Each row was made from one small tree. The marks that hang from a mark follow it in brackets, in alphabetical order. Every link used is in the known rows. Write each row's tree.
Known rows
vegolig{filaro}: [-3.4,-21.2,8.3,-7.7,22.7,21.2,-5.9,-7.4,4.4,-13.1,7.3,-18.1,-7.2,21.1,16.6,2.1,3.6,-17.5,-7.5,-37.2,15.6]
lale{lupib vibut}: [13.5,-44.8,-11.5,-10.4,10.2,1.4,-10.0,-5.7,1.7,-21.2,28.2,-16.0,-3.5,14.2,8.6,1.0,-18.3,-25.1,19.6,-21.9,0.8]
neti{lale}: [6.4,-17.9,8.9,-5.5,2.5,13.0,5.9,-5.8,10.2,-1.0,19.3,-13.1,4.5,18.5,9.5,-12.0,-1.7,-10.0,-1.6,-33.7,10.1]
fatu{filaro{lale{lupib}}}: [8.2,-30.6,-4.0,-21.1,29.1,7.2,-7.5,15.6,6.0,-21.3,33.5,-16.1,-8.0,16.2,23.2,1.8,6.1,-13.5,-0.8,-28.8,15.9]
lupib{lale{vibut} neti}: [11.9,-33.4,-6.6,-26.0,5.9,0.4,7.6,4.4,11.4,-7.7,18.0,-24.5,0.8,24.7,16.7,3.2,-5.3,-1.3,0.7,-29.1,33.0]
lale{neti}: [1.5,-33.4,-14.2,-7.8,1.2,4.6,-4.6,2.7,-0.2,-14.5,28.7,-7.5,-1.5,14.6,18.6,-6.7,5.1,-25.5,-4.7,-21.8,15.3]
vibut{lupib{lale} neti}: [19.4,-18.0,-10.9,-31.6,11.6,-4.7,25.2,0.7,20.4,-16.7,15.9,-10.3,-1.0,9.7,32.2,4.9,-19.2,-13.6,-8.0,-32.3,34.7]
vegolig{fatu lale}: [-5.4,-33.6,9.2,-20.9,15.0,12.5,-19.6,-7.4,13.4,-7.1,27.1,-27.2,8.3,20.9,11.7,6.1,16.5,-14.4,-5.5,-33.0,33.6]
filaro{lale}: [9.0,-24.5,-6.3,-15.0,11.7,11.7,-7.3,1.0,1.6,-10.0,26.5,-17.9,-0.6,8.7,15.1,0.5,10.3,-9.6,-5.0,-29.6,17.2]
vegolig{fatu{filaro}}: [-9.2,-29.1,21.7,-5.0,27.4,14.9,-13.2,-5.6,6.0,-17.6,20.9,-14.9,-4.1,20.9,19.3,3.8,13.4,-9.9,-19.4,-33.2,38.3]
vibut{lupib}: [10.0,-25.3,4.6,-11.6,10.6,6.0,5.0,-12.9,5.2,-22.1,18.5,-4.2,4.4,2.9,19.9,3.8,-12.4,-27.3,-5.1,-24.3,16.9]
fatu{lale}: [12.3,-25.5,6.2,-9.2,2.4,4.0,4.2,-7.4,15.0,-6.6,21.8,-16.7,-0.7,14.2,9.8,-14.4,6.3,-10.5,-13.4,-34.1,17.0]
filaro{lale{lupib neti}}: [5.4,-43.8,-31.9,-25.1,11.5,-2.3,-9.9,17.0,5.2,-19.1,46.8,-16.3,-2.9,16.1,23.0,1.7,2.2,-27.4,6.4,-16.7,9.5]
neti{lale{vibut}}: [9.5,-27.0,3.3,-7.6,7.0,7.3,6.3,-7.3,-0.5,-9.7,21.2,-20.1,1.9,23.6,3.1,-7.1,-16.8,-7.3,14.2,-34.9,4.9]
filaro{lale{lupib vibut{neti}}}: [18.4,-41.1,-33.6,-28.2,21.1,-6.9,-0.5,8.4,4.7,-23.3,39.0,-31.5,-7.9,11.9,25.9,10.1,-22.7,-13.7,18.2,-27.7,15.2]
lale{vibut}: [10.1,-33.9,-2.8,-4.9,7.8,7.9,-5.4,-10.6,-6.8,-18.2,19.0,-16.1,-3.1,13.3,7.1,-1.6,-10.3,-15.0,10.3,-28.8,9.9]
fatu{filaro lale}: [9.0,-20.8,17.1,-10.1,17.4,6.1,9.0,2.8,10.1,-13.9,20.1,-14.1,-7.5,20.5,15.4,-14.7,8.7,-2.1,-19.8,-39.4,25.1]
filaro{fatu lale{lupib{neti}}}: [4.4,-43.5,-10.8,-26.7,22.3,2.2,-18.9,8.9,23.1,-14.1,36.4,-31.5,-11.0,13.0,25.6,23.3,5.6,-18.6,-10.5,-16.7,34.5]
filaro{lale{neti}}: [2.4,-32.4,-23.3,-19.6,9.8,4.5,-6.7,12.3,-4.0,-14.8,38.6,-16.3,-1.7,15.8,20.9,-0.3,9.9,-17.7,-3.3,-23.3,19.0]
neti{lupib{lale{vibut}}}: [8.7,-30.3,-8.2,-19.9,10.0,11.9,2.3,2.6,9.5,-11.2,25.7,-5.5,5.6,13.7,15.0,-1.1,-24.9,-14.3,11.8,-28.4,5.0]
filaro{lale{lupib vibut}}: [14.8,-45.1,-20.6,-21.6,17.7,1.0,-11.8,4.5,-1.1,-22.4,36.9,-25.2,-4.1,14.5,11.1,7.4,-13.2,-17.3,21.6,-23.2,3.5]

Write each row's tree
[8.9,-35.7,-3.1,-21.0,13.7,-1.4,10.0,-9.8,2.7,-26.3,24.5,-19.5,6.1,9.8,25.1,15.0,-25.2,-22.1,1.6,-23.3,29.1] : lale{vibut{lupib{neti}}}
[14.3,-41.7,3.2,-17.4,24.1,-4.6,3.9,5.9,8.4,-26.8,29.4,-21.0,-10.8,27.1,11.2,-8.1,-13.9,-9.7,6.2,-33.1,11.2] : fatu{filaro lale{lupib vibut}}
[8.9,-17.1,-15.5,-25.9,7.3,8.8,13.6,7.2,25.8,-3.7,26.3,-4.6,4.7,5.2,35.2,-3.6,-18.9,-14.1,-7.5,-32.9,20.7] : vibut{neti{lupib{lale}}}
[11.5,-23.9,0.3,-32.7,8.2,-0.9,18.0,0.9,23.3,-11.1,17.6,-13.1,7.6,14.9,29.2,8.2,-8.0,-13.1,-14.3,-24.6,40.2] : vibut{lupib{lale neti}}
[2.4,-12.2,-7.7,-14.7,7.7,12.9,17.0,-0.1,22.7,-1.3,33.3,-8.0,10.2,5.5,33.3,-6.7,-27.9,-17.0,-4.3,-36.4,10.3] : vibut{neti{lale lupib}}
[6.3,-28.2,-18.8,-14.3,13.2,7.9,5.9,-3.7,5.2,-18.2,32.9,-10.6,2.5,0.4,31.9,3.3,-36.7,-22.2,8.4,-30.9,10.3] : lale{vibut{neti{lupib}}}
[4.1,-47.5,-26.2,-27.4,31.3,-4.2,-6.3,25.4,-9.7,-35.0,45.7,-20.2,-11.8,27.6,22.0,5.4,-10.4,-17.4,16.9,-22.5,12.9] : fatu{filaro{lale{lupib neti vibut}}}
[11.9,-32.2,8.7,-15.9,19.6,-0.3,4.0,6.9,19.5,-17.4,28.3,-14.5,-8.4,21.5,17.0,-13.3,1.3,-13.0,-10.5,-33.1,15.7] : fatu{filaro lale{lupib}}
[-31.2,-35.6,-5.5,-31.8,36.6,23.4,-19.7,7.8,15.0,-14.7,40.0,-23.0,9.9,30.9,29.0,15.8,-3.9,-32.7,-5.2,-33.7,24.8] : vegolig{fatu filaro lale{neti{lupib}}}
[11.9,-44.0,3.8,-11.5,14.3,-0.8,-12.3,-3.4,27.8,-14.5,26.7,-21.9,-16.0,16.4,8.0,1.9,-0.8,-22.0,-9.9,-23.4,17.7] : filaro{fatu{lale{lupib}}}
[4.0,-59.4,-31.3,-24.8,26.9,-5.6,-22.2,15.1,-2.2,-31.8,44.0,-27.1,-19.8,22.6,13.7,21.2,-12.4,-26.3,17.8,-13.2,14.9] : filaro{fatu lale{lupib neti vibut}}
[12.5,-13.6,-2.1,-21.1,11.4,-0.8,28.4,-7.2,16.9,-14.3,22.5,-14.3,4.8,9.8,30.0,1.2,-27.9,-16.0,-5.1,-35.1,23.8] : vibut{lupib neti{lale}}
[-2.3,-48.3,-14.1,-15.6,18.6,1.6,-7.0,4.9,8.7,-23.8,42.5,-15.2,-9.4,17.5,14.7,6.4,-25.4,-27.0,-0.7,-22.2,12.1] : filaro{fatu{lale{neti{lupib} vibut}}}
[14.2,-33.4,-10.5,-24.6,24.1,0.1,3.4,-4.2,-9.9,-31.2,29.8,-20.1,1.1,8.6,15.6,15.7,-22.5,-16.6,13.4,-26.3,16.2] : filaro{lale{vibut{lupib}}}
[-17.6,-40.5,2.5,-17.9,30.6,7.9,-6.1,-0.6,14.9,-15.4,27.0,-31.1,-6.1,40.7,17.6,3.9,8.2,-17.8,-21.0,-37.1,33.9] : vegolig{fatu{lale{neti}} filaro}
[-9.3,-25.9,-16.0,-23.2,27.7,13.7,-2.6,24.7,-0.6,-22.0,48.0,-2.8,0.4,13.0,35.6,1.2,-4.3,-20.1,-8.4,-25.9,16.2] : fatu{filaro{lale{neti{lupib}}}}
[7.5,-53.7,-28.6,-15.1,7.6,-5.0,-8.7,6.0,-2.8,-26.1,38.2,-13.8,-5.4,20.0,13.9,-0.6,-18.3,-32.5,21.8,-16.1,1.4] : lale{lupib neti vibut}
[1.3,-36.6,-18.2,-22.7,29.2,1.4,-1.4,20.6,-18.9,-31.6,38.6,-19.6,-10.6,26.1,20.4,3.6,-2.4,-6.9,6.9,-29.3,22.3] : fatu{filaro{lale{neti vibut}}}
[-13.2,-34.7,-3.3,-23.1,42.5,10.6,3.4,-7.4,20.9,-19.4,32.0,-35.6,-1.7,26.9,30.8,14.7,-32.7,-14.3,-8.1,-45.9,28.6] : vegolig{fatu{lale{vibut{neti{lupib}}}} filaro}
[8.3,-50.1,-8.8,-22.1,23.5,-12.3,3.1,-1.6,3.2,-36.1,31.9,-21.0,-14.1,21.4,11.8,14.1,-26.1,-26.4,-1.3,-21.3,26.4] : filaro{fatu{lale{neti vibut{lupib}}}}
[8.1,-33.8,6.4,-24.0,17.7,-3.8,8.1,10.9,28.3,-13.5,32.8,-22.4,-4.0,23.4,27.9,-6.9,4.0,-10.5,-20.4,-30.1,31.5] : fatu{filaro lale{lupib{neti}}}
[3.2,-40.9,-5.4,-11.7,10.8,-1.3,-7.1,2.9,12.7,-15.9,29.8,-18.8,-16.2,21.8,11.1,-1.0,6.5,-18.9,-17.9,-24.4,28.4] : filaro{fatu{lale{neti}}}
